Each row comes from the steps of one path. Every step used is in the known rows, and no mark comes twice. Write the path behind each row, first mark first.
(in the rows, 128 means zero)
Known rows
vadap-tirof-pefi-gipu-pudes-tupel: [104 180 151 187 150 119 177 113 138  78  95 114 145  84 101 126 111 158
 218 143 136  69  91  84 150 193 162 117 108  92  79 153 113 102 118 130]
gipu-pudes-tupel-tirof: [160 185 163 185 150 165 150 169 155  52 135 103 119  76  83 125 119 142
 145 163 156  95 117 130 162 110 146 106 103  76  70 103 101 106  72 171]
tomig-subus-vadap-pefi-gipu: [176 131 151 109 108 147 148 118 131 159 132 121 190 113 167 113 162 160
 141 165  89  75  59  99 117 116 190 118 140 112  62 106 136 126 102  99]
gipu-vadap: [207 155 207 108 146 154 126 140 144 131 186 120 118  86 106 140 124 154
  97 125 123 117 145 130 108 107 128 112 125 116  82  96 121 108 109 118]
gipu-vadap-pudes: [200 160 210 141 172 149 135 148 151 139 199 121  93  98 124 129 125 147
 144 105 116 115 156 142 150 133 133 134 145 101 108  93 131 106 128  78]
subus-tomig-vadap-pefi-tirof-gipu-pudes: [152  65 171 122 162 165 130 111 122 131 153 107 126  87 122 128 104 177
 199 160 109  71  73 106 186 164 174 113 114  82  76 115 102 129 171  94]
pudes-pefi-gipu-tirof: [117 127 160 139 120 166 150 110 125  83 149 125 169  78  98 150 115 142
 131 152 133  97 147  81  95 124 135 119 150 111  77 112 128 105 121 166]
tupel-gipu: [203 201 191 135 186 140 122 152 161 146 158 113 127 103 140 125 132 152
 103 153 105  94 128 137 115  76 132  96 148 103  87 116 126 127  60 149]
gipu-pudes-tirof-pefi: [113 150 162 143 142 160 150 129 138  79 135 152 136  89  92 135 112 148
 149 162 147  53 136  85 163 138 152 106  83  87 103 103  97  91 109 136]
pefi-tirof-pudes-tupel-vadap-tomig-subus: [150 127 101 181 125 153 149 168 142  98 109 118 145 162 112 123 176 156
 193 146  89  67  90 158 146 181 132 101 153  51  99 127 138 188 112 173]
vadap-pudes-pefi-tirof-gipu: [109 103 162 156 161 133 152 117 124 120 135 102 149 129 131 124 142 149
 188 147 110  42 173 100 161 146 148 116 169 106 132 129 129 132 120 115]
pefi-gipu-tirof: [148 159 166 139 151 144 136 110 136 118 161 130 138  89 109 146  93 147
 139 140 120 114 140  96 112 115 130 114 125 121  82 120 125 120 106 166]
gipu-tirof-pudes-vadap: [136  99 145 182 118 155 136 146 142  82 175 153 125 110  81 178 118 150
 133 133 117  90 113 126 129 126 124 107 144  96 100 123 101 130 132 167]
pudes-vadap-pefi-tirof: [154 131 165 152  70 130 147 137 129 123 139 104 162 101 111 121 157 150
 132 156 108  77 159  87 107 161 153 153 173 111  81 113 133 127 116 128]
tirof-pefi-gipu-vadap-tomig-subus: [172 146 162 102 137 154 138 106 122 144 138 147 155 123 149 124 144 159
 189 125  88  76  56 120 132 176 155 112 124  64  98 110 145 146 171 109]
subus-tomig-vadap-pudes-pefi-gipu-tirof: [146  47 159 162 165 203 132 112 113  93 160 138 145  79 120 148 114 154
 158 148 113  95  89  91 128 152 164 135 169  97  72  92 131 110 173 115]
vadap-pudes: [191 182 198 121 186 136 137 140 152 157 184 128  90 113 137 115 134 143
 156 127 105  89 189 128 151 104 136 107 146 119 123  97 137 114  92  99]
tupel-pefi-gipu-vadap: [170 176 178 125 136 135 123 132 139 122 114  85 154  87 112 134 110 160
 105 139 109 115 106 123  94 128 136 138 122  90  67 107 114 126 115 147]
tirof-gipu-vadap-tomig-subus: [193 122 180 119 165 166 116 145 137 145 201 143 135 131 143 136 159 157
 183 105 104  74  66 156 167 147 152  86 169  64 114 113 128 150 163  96]
pefi-tirof-gipu: [145 129 165 124 169 119 131 111 129 146 134 104 142 129 125 130 121 162
 152 153 103  61 158 103 137 113 136  90 125 130 111 139 116 150  86 153]
pefi-tirof-pudes-vadap-tupel: [129 107 133 194 117 116 148 136 142  92 120  94 127 128 105 134 134 157
 172 147  81  60 107 126 124 146 145 139 160 101  93 131 105 170 108 130]
tirof-pudes: [171 149 178  96 176 133 142 124 148 148 158 127 103 119 115 144 133 161
 151 139  91  73 154 138 127  88 118  69 110 119 119 109 110 145  91 138]
tirof-gipu: [178 153 193 111 190 131 114 132 141 149 169 121 128 126 133 136 136 159
 128 140 103  60 141 118 137  82 144  70 136 121 116 135 116 133  85 135]
gipu-tirof-pudes-tupel: [118 123 137 165 157 167 165 142 151  60 142 122 119 100  75 168 122 146
 155 132 128  83 114 131 130 127 120  82 124 108 100 123 113 124 105 162]
tirof-pudes-pefi-gipu-vadap: [142  98 180 131 131 150 146 112 125  95 142 107 164  96 103 156 134 168
 148 132  93  84 104 125  87 139 132 118 129  91  88 121 106 138 146 135]
tomig-subus-vadap: [202 120 155  97 132 166 133 141 140 152 156 147 156 122 146 126 150 157
  99 164 111  78  92 118 120  65 170  81 117 132  73  87 125 115  69 128]
pefi-tirof: [165 152 169 103 140 130 145 115 135 148 135 108 129 105 111 118 118 154
 136 159 111  89 195 100 111 107 122 105 116 141  94 103 129 133  75 155]
subus-tomig-vadap-pefi-tirof-gipu: [164  53 161 110 163 163 124 105 112 156 129  97 150 108 138 129 145 177
 155 171  88  55  81  92 150 155 170 105 152 106  80 113 121 152 147  95]
tomig-vadap-tirof-pefi: [176 124 165 112 176 139 130 111 121 164 106 157 129 108 117 132 166 163
 139 140 121  60  86  93 177 152 144 116 131 108  86 111 125 112 119 116]
pudes-pefi-gipu-vadap-tomig: [165 142 195 122 103 161 137 119 122 102 181 104 148  74 116 133 146 157
 154 116 111 105 129 123  70 169 135 132 198  88  75  98 133 139 165 103]
subus-vadap: [196 145 175 106 126 146 133 131 141 142 164 117 124  95 130 135 129 161
  75 158 118  96 137 113  93  68 151  89 136 153  66  95 116 116  63 113]
tirof-gipu-pudes-tupel: [151 157 189 156 183 146 129 159 154  66 165 113 124 104 101 135 114 157
 168 128 133  64 107 128 149 109 163  82 107  98  97 155  99 106  93 148]
pudes-tirof-gipu-vadap: [146  95 178 182 159 167 114 152 129  84 170 125 170 103 104 158 149 159
 109 131 132  61  97 113 137 142 152 114 162  93 100 124  92 131 118 119]

Write each row's path
[108 142 148 142 141 134 172  97 138 124 144 115 134  94 111 154 118 150
 201 136  97  93 107 113 150 162 126 117 135  86 101 123 120 142 152 120] -> vadap-pefi-gipu-tirof-pudes
[130  67 149 130 112 173 144 126 115 111 156 123 180 122 123 133 165 155
 200 129 116  56  87 126 149 184 148 112 181  62 104 105 130 151 179 116] -> pudes-pefi-tirof-gipu-vadap-tomig-subus
[144 152 119 191 120 134 149 158 143  89 117  87 113 137  97 131 157 160
 170 141  96  85 133 154 118 186 113 109 171  70  93 135 128 190 108 157] -> pefi-tirof-pudes-tupel-vadap-tomig
[144 140 116 181 140 154 146 161 144  92  71  97 186 130 154 110 151 153
 147 156 100  63  36 123 125 124 199 130 143  95  70 115 131 127  81 129] -> tomig-subus-vadap-pudes-tupel-pefi-gipu
[202 186 169 175 140 152 117 191 154  87 139 103 136 122 101 126 162 150
  62 154 119  96 140 123  96 112 143 111 146  96  69 135 136 118  51 172] -> pudes-tupel-vadap
[113 145 125 110 142 117 160 116 142 139  73  86 126 118  98 136 114 160
 162 165  97  70 154 129 136 122 107  99 100 104 109 100 105 160  94 165] -> tupel-pefi-tirof-pudes
[156 156 200 101 129 163 146 138 146  92 183 130 123  73  91 128 114 145
 146 148 146  89 178 110 129  97 141 102 111  99  87  92 111  77 110 138] -> gipu-pudes-pefi
[174 195 154 173 163 143 146 148 153 115 128  85 106  96 122 115 145 136
 130 170 119  87 114 129 168  99 141 118 160  81  81  86 119 139  67 114] -> vadap-tupel-tirof
[201 167 174  77 154 163 131 140 144 166 189 155 120 123 142 112 164 144
 181 128 102  77 136 139 140 111 139  75 160  95 112  79 147 141 114 120] -> vadap-tomig-subus
[173 142 170 186 114 127 135 152 139 128 172 137 142  97 107 141 160 152
 132 137 129  87 144 100 118 148 145 121 201 117  83 118 117 118 103 124] -> pudes-vadap-tirof
[130 176 155 140 157 103 163  84 125 160  97 124 149 106 133 129 134 159
 178 155 107  67 123  72 134 168 144 106 137 115  97 135 130 129 109 118] -> vadap-tirof-pefi-gipu
[155  94 163 153 190 172 116 137 119 112 111 168 141 124 122 126 174 154
 130 138 113  30  93  95 188 150 164 143 131  89 114 102 122 114 119 110] -> tomig-vadap-pudes-tirof-pefi
[162 154 148 146 172 141 150 132 143 132 125 115 111 114 112 145 142 154
 144 170 105  75 127 144 168  91 113  77 115  87 109  95 102 162  81 158] -> tupel-tirof-pudes
[160 119 171 138 118 159 154 136 135 116 167 115 131  96 136 128 151 148
 111 152 124  79 154 111 116 101 161 117 179 129  86  85 129 100  97  77] -> subus-vadap-pudes-pefi
[132 131 151 128 164 152 156 119 148 118 169 140  99 102  90 168 104 146
 159 135 120  96 141 133 152 111 105  80 112 107 113 105 109 128 120 149] -> gipu-tirof-pudes
[140 124 151 109 156 120 156 105 136 146 123 109 117 121 106 137 118 163
 173 153  89  73 171 125 129 117 110  87  99 127 114 112 111 161  92 154] -> pefi-tirof-pudes
[157 176 175  94 160 119 138  92 125 148 105 123 147 118 137 125 121 161
 133 161  88  63 131  80 101 113 147  97  94 122  99 135 133 128  92 148] -> tirof-pefi-gipu
[149 121 150 172 151 119 144 122 134 153 154 114 139 108 139 150 145 168
 137 147 128  71  92 107 153 128 160  83 190 133  80 132 100 134  91  81] -> subus-vadap-tirof-gipu
[166 169 175 163 123 141 156 137 149 134 135  73 153  79 126 123 134 153
 137 145 113 115 102 132 135 175 135 162 162  70  67 107 131 129 125 100] -> tupel-gipu-vadap-pefi-tirof
[192 166 208 105 121 152 147 138 145 140 184 103 125  77 114 130 150 148
 122 124 120 110 137 122 130 148 139 134 150  93  82  87 132 100 136  73] -> gipu-vadap-pefi
[115  98 161 124 136 139 143 113 119 114 123 100 173 117 113 133 142 158
 143 165 116  43 164  87 119 121 142  97 149 118 106 130 119 134 101 155] -> pudes-pefi-tirof-gipu
[129 140 147 167 144 141 144 146 144  64  76  68 160 100  92 150 127 167
 141 131  96  85  57 146  87 152 138 125 116  77  75 135 101 151 119 157] -> tirof-pudes-tupel-pefi-gipu-vadap
[102  90  88 198 143 148 153 159 137  91  55  85 186 153 145 119 150 156
 169 164 111  34  40 123 175 145 193 118 147  91  92 129 120 142  89 128] -> tomig-subus-vadap-pudes-tupel-pefi-tirof-gipu
[186 157 179 174 123 138 119 166 152  95 168 110 125 109 116 123 148 145
 110 140 102  78 114 116 104 108 164 136 187 106  77 117 122 124  88 111] -> pudes-vadap-tupel
[139 157 144 174 188 151 149 138 164 113 154 128 111 102 111 167 104 149
 151 142 113 100  91 156 160 108 108  90 135  78 100 121 108 139 105 160] -> tupel-gipu-tirof-pudes
[176 174 186 156 181 149 147 162 155  99 158 109 110 112 121 115 151 141
 153 123 113  75 162 126 128 118 152 109 156 121 111 114 141 110  77 112] -> vadap-pudes-tupel
[219 139 192 113 191 154 101 146 145 133 147 122 106 106 122 111 155 155
 114 128  98  78  80 132 147  89 157 136 145 107  69 102 123 127  89 108] -> tomig-vadap-tupel
[189 150 176 138 150 140 141 136 147 149 177 119  99 107 148 126 129 155
 120 139 111  96 147 127 135  94 157 110 156 139  91  94 126 116  82  74] -> subus-vadap-pudes
[133 169 167 135 127 143 158 106 137 126 157 114 145  76 117 137 119 140
 162 141 118 109 131  90 132 154 140 135 152 100  82 114 138 112 134 123] -> vadap-pefi-gipu-tirof
[199 173 189 189 163 168 127 183 163  69 147  87 150  85 110 137 142 154
  86 130 123 106  68 152  91 122 146 124 158  86  59 128 123 115  80 141] -> pudes-tupel-gipu-vadap
[142  57 144 132 160 178 144  94 120 124 141 126 135  83 118 164 116 170
 182 153  83  92  40 110 143 166 150 113 134  83  72 105 113 150 186 107] -> subus-tomig-vadap-pefi-gipu-tirof-pudes
[149 153 169 144 137 133 165 111 134 143 134 127 125  88 107 146 138 155
 147 134 137  92 116  99 156 185 130 117 141  96  92 105 123 101 139  81] -> gipu-vadap-tirof-pefi
[123 186 129 135 134 120 156 132 152 122  77  57 122 100 110 106 116 141
 147 167 111  81 142 114 137 128 135 139 147  99  80  89 123 141  78 123] -> vadap-tupel-pefi-tirof
[123 175 163 156 169 144 132 171 160  58 116  88 133 100  93 133 110 153
 155 142 141  61  91 134 158 116 160  92 108  73  92 142  93 105  95 159] -> tirof-gipu-pudes-tupel-pefi
[146 154 126 195 101 151 135 138 123  88 119 161 160 122 133 121 135 151
 212 163 112  61  27 116 184 176 176 129 126  17  87 119 117 149 162 167] -> tupel-tirof-pefi-gipu-pudes-vadap-tomig-subus
[168 155 186 114 145 131 136 100 124 128 120 117 150 103 123 139 112 164
 119 141  98  89  99  96 103 144 145 124  93 103  84 130 127 121 129 128] -> tirof-pefi-gipu-vadap
[136 105 165 210 173 140 146 149 137  77 136  82 139 123 113 132 131 156
 179 112 115  72 109 130 155 183 155 139 154  98 108 150 123 136 127 107] -> pefi-tirof-gipu-vadap-pudes-tupel
[158 125 185 194 156 172 137 160 142  94 185 130 132  90 108 138 146 142
 138 115 133  89 144 123 150 162 145 149 170  91 107  87 115 111 126  80] -> gipu-vadap-pudes-tirof
[155 189 159 124 143 152 140 167 154  85  96  83 142  97  97 125 149 145
  96 155 127  75 137 119  93 101 142  99 137 109  80 104 126 112  60 162] -> pudes-tupel-pefi
[161  40 163 123 156 189 138 117 111 123 136 116 137  96 123 121 138 161
 153 167 105  70 143  94 125 145 157 125 159 116  83  74 134 123 141 104] -> subus-tomig-vadap-pudes-pefi-tirof
[126 139 167 173 149 161 142 144 135  75 148 114 143  90 102 140 126 148
 158 174 152  61 114 121 195 108 149  94 128  52  95 112  90 111 113 157] -> tupel-tirof-gipu-pudes-pefi
[188  85 147 184 211 178 103 141 129 114 125  91 121 110 142 134 146 164
 128 183  98  56   9 128 185 107 178  97 171  67  68 103 101 167 111  99] -> subus-tomig-vadap-tupel-tirof-gipu
[118  61 111 149 109 161 183 124 130 129 126 144 176 115 125 151 183 160
 176 165 121  49  69 117 153 136 156  80 169 100  85  90 106 126 116  98] -> tomig-subus-vadap-tirof-pudes-pefi
